Known rows, with every way that one mark hangs from another
z309(z131(z168 z359)): [ -5.1  -4.5  29.6  -3.8   3.1   1.8  11.7  14.5   3.6 -11.2  -7.7  12.3
   3.0   9.1  15.0   2.7   4.4   4.4   2.2 -13.6  -6.0 -20.7 -15.4  -0.3
 -24.0  -3.4  19.2  21.0  10.6  -9.4  -0.4   0.8   0.6   5.1]
z922(z570(z359)): [ 12.6   0.4  22.8   3.6  -5.8   1.2  -1.8   2.3  -0.6  -5.7   4.6 -14.3
   1.0   2.2  -0.4  -2.1  25.2  -1.5   1.3  19.1   5.2 -22.9   9.1  -2.6
  -2.0  -3.0 -15.8  -6.2  -4.7   5.3  -3.7  -2.3 -10.2  -6.2]
z570(z359 z644): [  8.0   1.2  32.6   4.8  -8.8  -1.7   1.6   9.0 -20.3   3.4  -3.0   9.0
  36.8  -7.6  11.0  -7.0  12.3   3.7 -12.1  14.6   1.6   4.2   6.4 -13.1
 -11.6   6.9  -4.5 -15.8 -17.8   1.9  -0.8  -7.4  -9.9   4.4]
z922(z557 z570(z569)): [ 11.8  12.3  37.4   8.0  -7.3  -0.2  -1.9  -1.8  -4.5  -4.7   9.1  -9.4
  10.1   3.5  -5.2  -0.9  12.8  -8.7   4.4  16.6  13.0 -16.3  16.2  -1.8
 -19.6 -15.9 -12.3 -12.6  -7.3  -3.8  -7.3   1.5  -4.1 -11.9]
z131(z168 z248 z309 z359): [ -6.0  10.5  33.1  -2.3  23.1  -4.5  14.2  14.6  23.3 -32.3 -26.7   4.5
 -17.6  12.7  19.7  -1.6   0.8   0.8  10.0 -11.3 -26.9 -52.8   9.4  -7.8
 -34.3   8.4  23.1  51.1  31.7 -12.9  -4.4  -0.5  11.1  20.1]
z570(z359): [  4.0  -3.2  19.5   5.3  -4.1   1.6   1.8   3.3  -6.7  -0.1  -1.8  -0.5
  14.2  -3.1  13.7  -7.4  10.6   1.6  -6.0   8.0   0.9  -7.8   0.4  -4.7
   2.5   5.6  -2.0  -4.2 -11.0   4.2   1.0  -5.3  -9.5  -2.3]
z131(z248 z309): [ -3.6   3.1   6.5   4.0  13.8  -5.3   6.0   2.1  10.9 -13.3 -10.8  -3.1
  -9.8   0.1  18.3   3.2  -4.4  -6.3   4.9  -5.1 -18.5 -31.2  10.3  -3.2
 -15.4  -1.2   8.2  16.2  16.6  -3.8  -6.9   0.2   8.2  24.8]
z359(z131): [  5.4   3.0  -5.4   6.4   0.0   2.1   1.6  -0.7  -2.3   1.8   0.0  -2.5
  11.5   5.6  -5.8   4.3   3.5  -0.6  -5.2  -8.4   5.9 -11.5  -6.1  -0.4
 -15.2  -3.7  13.2 -15.5  12.5   0.3  -4.3  -6.0  -1.3  12.4]
z391(z570(z359(z131(z168 z309)) z569 z644)): [  5.5  -1.0  24.5   4.9  -4.2   4.2   3.7  12.9  -1.5   5.6 -13.7  -7.3
  40.4  -6.9  -1.6  -1.6  17.1  -0.2  -8.2  25.3  -6.1  -6.7  -7.8 -14.2
 -22.8   2.4   0.0 -30.1   2.5   4.4  -6.8 -11.9 -13.7   5.1]
z570(z359(z131(z248 z309)) z569 z644): [  4.6  11.1  39.2  16.4  -6.5  -2.0   6.6  13.8 -18.2  -2.1 -11.1   3.7
  66.3  -6.7   9.4   1.0   9.6  -0.3 -17.4  13.9  -9.9  -8.0   1.8 -14.9
 -39.7  -0.3  10.1 -31.8  -3.5  -3.0  -7.9 -16.1 -11.9  27.9]
z922(z131 z557 z570): [ 17.9   7.6  41.8  12.4  -5.3   1.1   0.5   2.9  -9.5   2.6  14.5  -4.8
   3.5  14.1  10.6   0.3  10.3 -12.2   9.7  12.1  21.3 -30.3  19.0   1.8
 -23.1 -20.0 -12.5  -0.5  -2.2  -2.4 -10.7   8.3  -5.3 -18.3]
z391(z570): [  2.6  -7.4  -1.1  -5.5   0.9   5.0  -1.4   3.2   8.3   8.1  -6.4 -11.4
 -11.0  -3.0 -13.1  -1.5   8.6  -1.1   2.8  14.9  -1.8   0.1  -6.0  -0.8
   5.6   1.5 -11.9  -7.4   4.6   5.4  -2.3   0.2  -3.8  -8.9]
z570(z644): [  2.3   4.0  14.1  -0.5  -4.2  -3.2  -0.3   5.5 -14.5   2.3  -1.4   9.6
  21.7  -5.2  -1.6   0.5   1.8   1.9  -7.3   6.1   0.5  12.4   5.9  -9.2
 -13.6   0.9  -1.6 -11.8  -8.0  -2.0  -1.7  -1.2  -0.8   7.9]
z644(z570(z359 z569)): [ -4.8   2.1   6.5  10.5  -6.4   4.6   1.9   4.7   1.3   8.5  -1.5  -0.5
  17.5  -7.7  -6.0  -5.3  21.3  -3.1  -1.5   9.7  -8.3   3.6   1.3  -1.0
  -2.8  -3.1  -1.5 -11.3   0.9   7.3  -1.4  -2.5  -6.7  -2.5]
z644(z570): [ -4.8   0.6 -11.2   3.6   0.1   2.5  -0.2  -1.3   6.5   7.6   2.3   1.6
 -12.2  -4.5 -11.0  -1.8  15.5  -3.8   5.6  -0.7  -3.9  -0.1   5.1   3.2
   1.9  -3.8  -2.6   1.3   9.6   6.1  -1.4   4.6   2.7  -3.5]
z570(z359(z131) z644): [ 10.2   3.4  29.8   9.1  -8.4  -0.8   2.3   8.3 -22.4   5.2  -2.1   6.8
  43.9  -3.9   7.0  -3.7  14.3   3.5 -15.9   8.3   5.2  -5.1   3.6 -13.1
 -21.5   4.1   4.4 -26.1  -9.2   2.1  -4.0 -11.1 -10.9  12.6]
z359(z131(z248 z309)): [  0.7   5.2  -1.7   9.1   9.6  -2.2   5.6   1.3   5.5  -7.3  -7.8  -4.8
   3.4   5.8   8.2   7.1  -0.4  -4.5  -1.6 -11.7  -7.7 -36.2   0.9  -2.6
 -26.4  -3.5  18.9  -3.8  23.5  -2.4  -9.3  -6.3   4.3  29.2]
z309(z131(z168)): [ -5.8  -6.8  17.9  -0.6   1.9   1.1   7.0   8.9   0.3  -8.4  -1.0  11.3
  12.0   5.8  18.0   6.2  -1.3   1.6   0.2 -10.0  -4.9 -10.9 -19.5   0.3
 -17.5  -7.6  16.3   6.4   7.6  -4.4  -1.6   0.0   1.2   7.5]
z570(z569): [ -4.3   6.3   4.4   5.3  -5.0   1.2   1.3   4.9  -1.0   0.0  -3.5  -1.4
  28.7  -2.9  -7.9   2.6  -1.8  -0.5  -3.0   7.0  -5.9  12.5  -6.1  -0.8
 -10.0  -4.5   0.9 -13.5  -1.8  -2.5  -0.4  -4.8  -5.8   3.5]

Rows
[  4.9  12.4  41.5  14.5  -9.4  -0.2   4.1  15.9 -23.4  -1.3  -8.6   6.8
  68.6  -4.7  -3.5  -0.6   9.8   2.6 -19.1  11.8  -5.3   4.4  -2.3 -13.0
 -35.2   0.0   5.1 -33.7  -7.8  -2.0  -5.1 -15.7 -12.2  24.1] => z570(z359(z131(z248)) z569 z644)
[ -2.9   3.5   2.7  14.1  -6.3   5.0   2.7   3.9   0.6   9.1  -1.7  -1.1
  22.9  -5.5  -9.4  -2.7  21.8  -3.6  -3.7   5.8  -5.1  -1.9  -1.8  -0.8
 -10.0  -5.3   4.1 -18.5   7.0   7.7  -3.5  -5.3  -8.0   3.4] => z644(z570(z359(z131) z569))
[ 15.3  21.7  76.5  13.1  -4.5  -0.9   6.8  18.9 -18.8  -6.0   0.4   3.9
  25.3  15.8  -2.1   0.4   9.0  -8.8   5.4  13.8   8.6 -28.0  28.4  -4.2
 -51.1 -18.6 -10.7   6.7   1.0 -13.1 -12.0   5.6  -5.4  -2.7] => z922(z131(z248 z359) z557 z570(z569 z644))
[ -6.3  -2.3  29.4  -1.5   3.9   0.3  11.8  14.5  -2.4  -7.3  -7.4   9.0
  -4.7   6.9   7.1   2.1   2.1   1.3   1.6 -14.8 -10.0 -21.0  -6.2   4.1
 -22.1  -5.4  11.2  19.9  10.3 -10.5  -1.3   1.8   2.9  16.2] => z309(z131(z248 z359))
[  2.7  13.0  43.2  15.3  -3.0  -2.0   7.2  16.5 -13.9 -10.2 -14.2   7.7
  67.7  -2.1  11.9   0.8   9.1   1.6 -16.2  11.7 -12.6 -11.3  -2.9 -17.6
 -44.8   0.6  15.3 -25.9   0.9  -3.3  -7.6 -16.2 -10.3  28.1] => z570(z359(z131(z168 z248 z309)) z569 z644)
[ 19.1   8.3  48.2  14.8  -4.5  -2.3   3.4   4.2 -12.1   2.0  10.5  -0.7
  17.0   8.0  27.2   2.0  10.5 -15.0   7.3  18.5  15.4 -40.9  30.3  -8.6
 -38.9 -21.1  -5.6  -5.2  -2.5  -4.8 -15.8   6.5  -4.8  -8.4] => z922(z131(z309) z557 z570(z644))
[ 12.5   6.7  23.8  10.4  -9.0   2.7  -0.1   4.7  -2.9  -4.4   2.0 -16.0
  26.7   2.9  -7.5   2.2  23.8  -2.1  -3.4  20.6   4.2 -20.3   0.5  -2.5
 -16.0  -7.9  -9.1 -24.0  -0.1   3.3  -6.1  -7.7 -14.1   1.9] => z922(z570(z359(z131) z569))
[ -2.0   4.4  21.0  -3.0  14.7  -2.0  12.9   9.4  22.4 -21.9 -20.4   1.3
 -11.0   8.5  26.7  -1.5   5.9   0.9   9.2  -4.5 -17.1 -44.7   8.6 -10.3
 -27.9   9.3  25.7  39.4  23.3  -9.9  -3.1  -1.4   3.8   4.5] => z131(z168 z309 z359)
[ -1.4   0.7   3.0   9.5  -0.1   4.1   2.1   2.3   3.4   4.4  -1.3   1.4
   2.5  -0.9  -1.8  -4.3  23.1  -1.8  -1.3  -1.0  -3.5 -13.8   0.1  -2.2
  -6.7  -0.5   5.2  -4.2  11.7   9.2  -3.0  -2.6  -3.2   0.1] => z644(z570(z359(z131(z168))))
[  5.0  -2.1  27.1   2.0  -8.9   4.7   0.5  12.5  -6.5  11.0 -10.2  -6.2
  34.4 -10.1  -8.6  -4.8  15.5   1.0  -8.0  29.5  -4.7  11.4  -3.6 -10.9
  -8.7   2.9 -14.4 -27.9  -9.7   4.9  -3.1  -7.5 -14.9  -4.2] => z391(z570(z359 z569 z644))
[ 20.9  12.2  63.7   9.0  -7.3  -0.4   4.8  12.2 -17.4   1.7   6.9   4.0
   9.8  14.7   6.0  -2.6  15.1  -8.4   6.9  14.0  19.6 -31.2  29.7  -5.2
 -39.2 -14.5  -9.3   7.4  -3.6  -8.9 -10.6   8.3  -6.4 -17.3] => z922(z131(z359) z557 z570(z644))
[ 18.4   9.4  60.5  19.8 -11.6   3.0   2.5   8.9 -15.6   3.0  11.1  -6.0
  32.7   9.9  15.3  -2.3  15.7 -11.6   3.0  22.4  18.7 -25.9  16.1  -1.8
 -28.3 -19.3 -12.3 -11.2 -11.4  -1.6 -10.8   2.0 -15.1 -19.0] => z922(z131 z557 z570(z359 z569))
[  4.8   9.8  37.6  15.0  -6.8  -0.8   6.4  14.0 -14.0  -4.5 -11.6   6.7
  71.5  -5.2  14.8  -0.3  11.6   1.7 -16.1  14.9  -7.2  -6.4  -3.9 -18.8
 -41.7   0.9  16.4 -32.1  -3.5  -1.3  -6.9 -17.0 -14.1  20.1] => z570(z359(z131(z168 z309)) z569 z644)
[  3.7  15.3  46.9  13.3  -5.8  -0.3   5.1  17.7 -19.4  -8.1 -12.6   9.5
  69.3  -0.3   0.2  -0.3   8.2   4.2 -17.6   9.6  -8.3   1.4  -7.5 -14.9
 -40.5   1.2   8.4 -28.3  -2.3  -2.3  -5.1 -15.7 -11.2  25.2] => z570(z359(z131(z168 z248)) z569 z644)
[ -3.7   5.8   7.4  12.3  -3.9   4.8   3.1   6.4   2.7   4.3  -3.8   0.8
  23.6  -2.5  -7.9  -2.4  22.4  -1.9  -3.3   4.6  -7.3  -5.9  -5.1  -2.4
 -13.4  -4.0   7.8 -13.5  10.3   7.5  -3.3  -5.8  -7.0   3.6] => z644(z570(z359(z131(z168)) z569))
[ -5.2  13.8  39.0  -5.7  18.1  -1.1   9.4  18.1  11.5 -29.4 -22.5   9.7
 -16.9  16.9  -3.0  -3.1  -1.0   7.2   6.5 -14.3 -18.6 -27.6   1.1  -2.7
 -25.8   9.9  11.7  47.6  24.1 -11.1   0.8   1.0  10.1  13.8] => z131(z168 z248 z359)
[ 13.6  -0.1  14.7  11.8  -0.4   0.7   3.3   5.5   5.5  -0.5   5.0 -13.3
   3.4  10.4  20.0   8.2  11.1 -10.3  11.3  15.5   3.0 -41.1  12.1   0.2
 -21.2 -16.5  -5.0   0.6  11.6   0.2 -11.8   4.8  -6.9  -3.9] => z922(z131(z309) z570)
[  6.3  -8.0  11.2   2.1   2.3   6.0   2.8   5.4   9.2   3.8 -11.0 -12.3
   4.0  -0.8   5.6  -4.3  17.7  -1.1  -1.1  16.1  -2.6 -23.2  -8.0  -7.5
  -6.5   5.9   0.0 -11.5   8.3   7.6  -5.7  -7.4  -9.6  -2.3] => z391(z570(z359(z131(z168 z309))))
[ -7.7   0.4  36.9  -3.0   9.0   0.0  12.3  17.6   3.0 -17.7 -12.1  13.9
  -1.4  12.3  10.3   2.6   0.8   4.1   3.4 -17.8 -14.1 -25.9 -13.4   1.3
 -28.7  -3.0  18.5  28.7  17.9 -11.6  -1.1   1.5   5.8  15.4] => z309(z131(z168 z248 z359))
[  6.8   8.2  32.8  16.0 -10.5  -1.1   5.8  11.7 -18.0   2.4  -8.2   2.3
  71.1  -8.0  11.9   0.2  12.6   0.1 -17.4  16.6  -4.6  -6.5   1.7 -16.4
 -36.6  -0.8  12.2 -38.1  -9.0  -1.0  -7.4 -16.5 -15.9  20.3] => z570(z359(z131(z309)) z569 z644)
[ -8.8  -2.2  26.1   0.0   8.2  -1.1   7.8  12.7  -0.3 -15.6  -5.2  13.4
   6.4   8.0  15.1   5.8  -5.2   1.5   1.6 -15.5 -11.2 -16.5 -19.1   2.0
 -21.3  -8.3  14.3  14.1  12.7  -6.2  -2.9   0.7   6.3  20.1] => z309(z131(z168 z248))
[  8.2   6.5  34.9   9.7  -4.2  -1.2   2.8  10.5 -22.5  -1.0  -6.4   8.2
  41.4  -1.2   2.3  -3.6  12.2   2.9 -15.3   4.8   0.6  -7.2   2.4 -12.7
 -25.2   4.7   3.3 -20.5  -4.0   0.8  -4.5 -10.8  -6.9  20.6] => z570(z359(z131(z248)) z644)
[ 16.6  17.8  62.0  14.2 -10.6  -1.7   0.4   6.1 -20.5  -6.1   5.2  -3.6
  37.4   2.6  -2.9  -2.7  21.8  -6.8  -6.2  20.5  12.6 -22.8  19.7 -10.4
 -37.5 -12.7 -10.6 -27.5 -11.0  -3.2 -10.6  -6.0  -9.5   3.4] => z922(z557 z570(z359(z131(z248)) z569 z644))
[  5.1   1.2  28.3   4.7  -6.0   4.4   1.7  14.2  -7.9   8.0 -12.8  -6.5
  36.1  -6.1 -14.1  -2.8  15.3   0.4 -10.7  23.2  -5.0   3.1  -7.5  -9.8
 -18.5   2.1  -8.7 -31.7  -0.3   4.4  -5.7 -10.8 -13.3   9.1] => z391(z570(z359(z131(z248)) z569 z644))
[ 16.3   9.8  66.7  17.4   6.7  -1.3   7.0  10.0  -1.1 -16.9   1.5  -2.4
   8.9  17.6  36.8  -1.6  12.4 -13.4  10.5  12.2   5.1 -62.5  21.1  -6.9
 -39.7 -15.7  -1.8  16.9   9.2  -3.6 -14.9   3.2  -3.1  -3.0] => z922(z131(z168 z248 z309) z557 z570(z359))
[ 18.8   0.5  36.7  14.8  -6.2  -0.5   4.2  11.2  -9.5   1.8   3.4  -7.1
  27.7   4.7  28.6   2.3  20.3  -7.7   2.5  25.9   4.5 -37.3  16.5  -9.2
 -28.4 -11.9  -8.1  -8.5  -0.5   1.9 -12.3  -0.3 -13.7  -0.7] => z922(z131(z309) z570(z359 z644))
[ 18.8  15.2  57.6  13.9 -13.6  -1.3  -0.3   4.7 -20.2  -2.1   7.2  -4.3
  40.6   0.8  -1.5  -3.3  24.0  -6.6  -7.5  22.3  17.0 -21.0  18.5 -10.8
 -35.1 -12.5  -7.2 -31.3 -14.7  -2.7 -10.1  -5.7 -12.3  -2.7] => z922(z557 z570(z359(z131) z569 z644))
[  3.7   3.3  18.1  16.5  -6.6   1.7   6.7   6.4  -2.7   0.1  -6.9  -6.2
  48.7  -3.3  14.4  -0.9  11.7  -2.1 -11.3  10.6  -4.7 -16.3  -5.5  -7.8
 -22.7  -1.5  13.4 -26.8   0.2   1.1  -5.2 -14.7 -15.0  14.0] => z570(z359(z131(z309)) z569)
[ -2.0   3.2   7.3   9.8   2.9   3.6   2.7   4.4   3.4   0.6  -3.6   2.9
   1.7   1.0  -4.0  -4.5  22.4  -1.9  -0.6  -3.3  -5.5 -16.6  -1.1  -2.0
  -9.5  -1.2   5.0  -1.0  15.2   7.4  -3.3  -2.3  -1.0   8.1] => z644(z570(z359(z131(z168 z248))))
[ 18.9  15.4  71.2   7.8  -1.7   0.2   5.6  15.3 -12.1  -8.9   2.0   7.8
  12.1  19.8   9.7  -1.8  13.8  -5.9   8.8  11.2  16.0 -35.9  23.2  -8.6
 -46.4 -12.7  -2.1  16.0   2.5 -10.0 -10.3   6.9  -3.8 -16.7] => z922(z131(z168 z359) z557 z570(z644))
[ 14.1  14.5  65.1  10.8  11.2  -1.6  10.1  13.3   5.3 -19.9  -3.7  -1.0
  -9.7  22.5  25.3  -0.3   9.2 -11.8  16.4   4.3   2.8 -66.3  26.1  -4.3
 -47.7 -13.9   4.3  35.0  19.7 -11.6 -14.0   8.0   2.6  -4.1] => z922(z131(z168 z248 z309 z359) z557 z570)
[ 18.2  10.1  49.0  11.2  -4.1  -0.3  -0.4  -1.1  -9.5  -6.4   8.6  -8.9
   3.6   7.9   3.1  -4.9  22.5  -7.8   0.5  11.8  17.6 -40.3  19.6  -4.2
 -20.5 -10.1 -10.2  -9.6  -3.5  -0.2  -9.1  -1.7  -5.2  -2.8] => z922(z557 z570(z359(z131(z248))))
[  4.8   5.0  21.8  14.8  -9.5   3.1   4.2   7.9  -8.4   1.9  -5.2  -3.7
  50.1  -1.5   2.0  -1.8  11.6   0.7 -13.6   9.6  -0.8  -3.0  -9.0  -5.4
 -18.9  -0.5   9.0 -27.5  -4.0   1.5  -3.0 -14.3 -15.3  10.6] => z570(z359(z131) z569)
